Each row was made from one small tree. The marks that hang from a mark follow it in brackets, in alphabetical order. Every link used is in the known rows. Write each row's tree.
Known rows
tabik{tumam}: [  4  20  13  27   5   3  -6 -70  -8  17 -46   0 -20 -29  34  30 -32   0
   6 -43  -1]
fatin{tumam{kibak{mobago} ralil{lema} tabik}}: [  7 -10  13 -23 -17   5  -9  19   4  -5  63 -32 -22  -3   0 -37  17  -7
   6  16  -3]
ralil{lema}: [ 14 -13 -45  20 -12   3 -17 -38  -6  -2 -12 -29 -23   3  -6  39  -1  16
 -12   0   2]
fatin{lema tumam{gagug kibak tabik}}: [ 16   6  41 -12 -11 -11  -7   2  38   1  -9  36 -17   5   7   7 -10 -12
 -10  10   9]
fatin{lema}: [ 11  28  -2  14   4   9 -14 -48  -5  12 -35  11 -22  27  27  62 -21  25
 -26 -14   0]
fatin{lema tumam{tabik}}: [ 13  12  34 -23 -25  -9 -28 -46  13  11   5  11 -50  15  29  18 -21  -2
 -20 -19  15]
fatin{tumam{gagug kibak{mobago} ralil}}: [  3  26  15   0   2 -18  -8  30   7  -4  10  -4 -23  -5   1 -32  -9   0
 -15  19   0]
gagug{tumam{fatin kibak{mobago} ralil tabik}}: [-24 -25  12 -28 -12  -5  30  43   1 -15  42 -29  52   8  21 -37  20  -5
  46 -14 -30]
gagug{tumam}: [ -5   4 -12  18 -19 -24  -4 -41   5   1 -36 -26  -5   3  39   7 -13  10
  22 -39 -14]
kibak{tumam}: [ 11  18 -13  23  47  -9 -15 -35 -19  32 -12  16 -29  -5  23 -11  -2  27
  -1  13  10]
mobago{kibak{tumam}}: [ 33  31  -4  33  36 -23  -1 -21 -13  37   2  39   2   2  33 -28   2  60
  11  29  -6]
kibak{mobago tumam{fatin}}: [ 13  13 -10   9  68 -19   8   5 -44  31  29  23  -1  12  31 -12  14  59
 -24  42  -6]
fatin{lema tumam{gagug tabik}}: [ 16  13  41 -15 -24 -23 -23 -29  24   1  -5  37 -37  13   6  19 -25 -20
 -23  -6  29]
tumam{kibak ralil{lema}}: [-10 -11 -36  12  -7  33  -7  18   3  -7  10 -47   9  -3 -25   2  11   3
  11   9 -17]
lema{ralil{tumam{fatin gagug kibak tabik}}}: [ 19   0  -7 -22 -12  -3  38  22  16 -21 -45  20 -13  -6   3  -8  35 -28
  13  -9   7]
tabik{tumam{fatin{lema} gagug kibak}}: [-11  -1  16  21  16   9  15  -7  22  11 -60  28  34 -21   0  40 -25   7
 -16 -10 -13]
kibak{mobago tumam{gagug}}: [ 31  30   7  37  66 -29   9   6 -36  23   8  57  -2  12  16 -11  10  28
 -12  49  19]
gagug{tumam{fatin ralil{lema}}}: [-40 -37 -41   6 -43  -6 -20  -3  -1 -10   0 -58  23   8 -19   0  -8  -2
   2 -31 -13]
tabik{tumam{fatin gagug ralil}}: [-32   4   8   9  -6  -1  -6 -18  -1  -1 -29   0  17 -30 -22  11 -43 -27
 -10 -30  11]
tabik{tumam{fatin{lema} kibak ralil}}: [-33   1  12   9   5  37  -2 -10   3  14 -24 -11  28 -16   0  23 -24   3
 -11 -30 -26]
mobago{kibak{tumam{fatin gagug}}}: [ 22  18  -9  26  36 -38   8   9  -3  27  -2  51  21   1   3 -29  -1  52
   3  42  -2]
lema{ralil}: [ 22  38 -25   8   1  -9   0 -34 -12   9 -42  -8 -50  15  37  18   6  -5
 -12  -7   8]
gagug{tumam{fatin{lema}}}: [-22 -10 -13   6 -22 -18  -8 -27   6   3 -33 -19  16  21  25  33 -15  24
  -8 -33 -20]
ralil{lema tumam{fatin gagug kibak tabik}}: [ 10 -59 -26 -18 -27  12  28  29  28 -39 -16   2  21 -22 -47  10  34 -15
  19  -1  -5]
gagug{tumam{kibak tabik}}: [  2 -16  12  -8 -15 -11  23  -6  22  -6  -9 -15  23  -4  43 -18  14 -10
  64 -29 -20]
fatin{lema{ralil} tumam}: [ 17  36   5   7 -22 -10 -38 -47   5  24 -38   2 -74  33  33  29 -10   7
 -58 -10  11]

Write each row's tree
[-28 -48 -24 -45 -14  30  11  48  12 -22  58 -44  38 -11 -39 -21  24 -17
  28  15 -15]  tumam{fatin kibak ralil{lema} tabik}
[  2  29  -1   4  27  20  21  29 -19  -4  24 -24  13   8  20 -11  10  19
  12  14 -24]  tumam{kibak{mobago} ralil}
[-10   2 -20  -3 -34  -5 -52 -31  -2   1  13 -52 -55  -6 -11 -10 -23  -4
 -28 -13  11]  fatin{tumam{ralil{lema}}}
[ -9  22  15  -2 -15  15 -37  -8  18  16  -6 -18 -33  14   8   9 -20  14
 -35  -7 -13]  fatin{lema tumam{kibak ralil}}
[ 17   5 -10 -22 -24 -11  26  -2   4 -24 -44  19 -29   0   3   2  24 -35
   1 -20  19]  lema{ralil{tumam{fatin gagug tabik}}}
[-36   0 -31 -23  13  18   8  36   5  -8   8 -41  19 -11  -8 -15  -2  16
   2   1 -33]  tumam{fatin kibak ralil}
[-29 -25  -8  19  -5  20   1  16  16  -3 -21 -12  44 -33 -45  11 -16 -20
  -4  -6  -9]  tabik{tumam{fatin gagug kibak ralil{lema}}}
[ 13 -18  12  -8   0  13  32  67   0 -30  58  10  47   5 -39 -18  31 -36
  35  39  12]  tumam{gagug kibak{mobago} ralil{lema} tabik}
[-14  -4   1   8  19   9  15 -24  11  14 -39 -10  17 -36  27  18 -16  18
   3 -22 -32]  tabik{tumam{fatin kibak}}
[ -6   6  28 -28 -16 -14  -7  21  32 -13  19  -2 -21 -22 -10 -47 -12 -37
  19   0  14]  fatin{tumam{gagug kibak ralil tabik}}
[ 20 -31 -43  17 -20  29   8 -15  12 -18 -40 -26 -14 -16 -17  26  30  20
   4 -16 -24]  ralil{lema tumam{kibak}}
[-16 -37  -2  -2 -40  12   5  14  17 -15  23 -42  36   0  -6 -23  18 -29
  56 -24 -13]  gagug{tumam{kibak ralil{lema} tabik}}
[-13  12  23  29   9  18   8  -6  11   3 -38  10  22 -36 -11   1 -27 -30
  15 -22   0]  tabik{tumam{gagug kibak ralil}}
[ 17  17  26  -4  48   1   8   9 -50  17  71  27  -1  12  18 -44  21   2
  20  28  20]  kibak{mobago tumam{ralil tabik}}
[ -8   2 -15   9 -35 -18 -46 -12  10  -7   1 -24 -42  -9 -37  -9 -26 -22
 -29   2  26]  fatin{tumam{gagug ralil{lema}}}
[ -1   3  14 -22  48  -4  10  26 -48  14  81  20  13  12   8 -44  21  11
   8  33  11]  kibak{mobago tumam{fatin ralil tabik}}
[ 19  20   1  27  57 -24  11  28 -34  28   3  65   9  39   4   7  21  31
 -49  56  18]  kibak{mobago tumam{fatin{lema{ralil}} gagug}}
[ 25 -37 -19  -9 -42  19   4 -38   0 -30 -12 -15 -25 -10 -14  23  23 -16
  21 -33   8]  ralil{lema tumam{tabik}}
[-36   6 -24 -15  -3 -14  -6  23  -3 -22  -7  -7  13  -7 -40  -3 -31 -18
 -15  -1  15]  tumam{fatin gagug ralil}
[  9  12  28 -31  18  22  35  39 -15 -12  61  -7  22   2  21 -31  23 -11
  50  14 -10]  tumam{kibak{mobago} ralil tabik}
[ 10  19  13   3  -5   2 -21 -24  23  20 -27  -4 -41  11  31  24 -14  32
 -37  -1 -17]  fatin{lema tumam{kibak}}
[ 24  30  -3  15 -17  16  -7 -44  -8   5 -67  15 -43  31  24  54  10   5
 -36 -29   5]  fatin{lema{ralil{tumam}}}
[-11 -10  18 -44  19   1  47  88   1 -31  55  15  59  -2 -21 -34  17 -22
  29  33  -2]  tumam{fatin gagug kibak{mobago} ralil tabik}
[ -4  -8 -22  23  42 -11  -5  44 -41  10  47  20  27  17 -41 -20  17  19
 -31  57  18]  kibak{mobago tumam{fatin gagug ralil{lema}}}
[-10  -8   3  40  -5  23  -2  -2  12  -1 -29  -4  29 -33 -35  12 -15 -30
   9 -13   4]  tabik{tumam{gagug kibak ralil{lema}}}
[-37 -28  13 -24 -29  12  13  26  19 -10  17 -24  50  13   5 -12   6 -14
  35 -27 -25]  gagug{tumam{fatin{lema} kibak ralil tabik}}
[ 25 -39 -13  -3 -40   4   9 -20  11 -38 -23  12 -12 -14 -40  19  21 -34
  20 -21  22]  ralil{lema tumam{gagug tabik}}
[ 21   2  26  -3  55 -22  21  29 -27  15  40  74  27  27   5  -2  20  18
 -13  52  22]  kibak{mobago tumam{fatin{lema} gagug tabik}}
[-19 -34 -17 -16  15   8 -19  10 -20  12  55  -7   8  -3 -36 -34  14  -9
   8  20  17]  kibak{tumam{fatin ralil{lema} tabik}}
[ -9  27  16  -2 -28   4 -51 -40   2  13  -2 -16 -52  20   4  18 -35   6
 -46 -22   6]  fatin{lema tumam{ralil}}
[ -6 -10  17 -32  -6 -14  14   6  14 -20  -4  43  24  12 -15  30 -14 -18
  -3   3  21]  tumam{fatin{lema} gagug tabik}
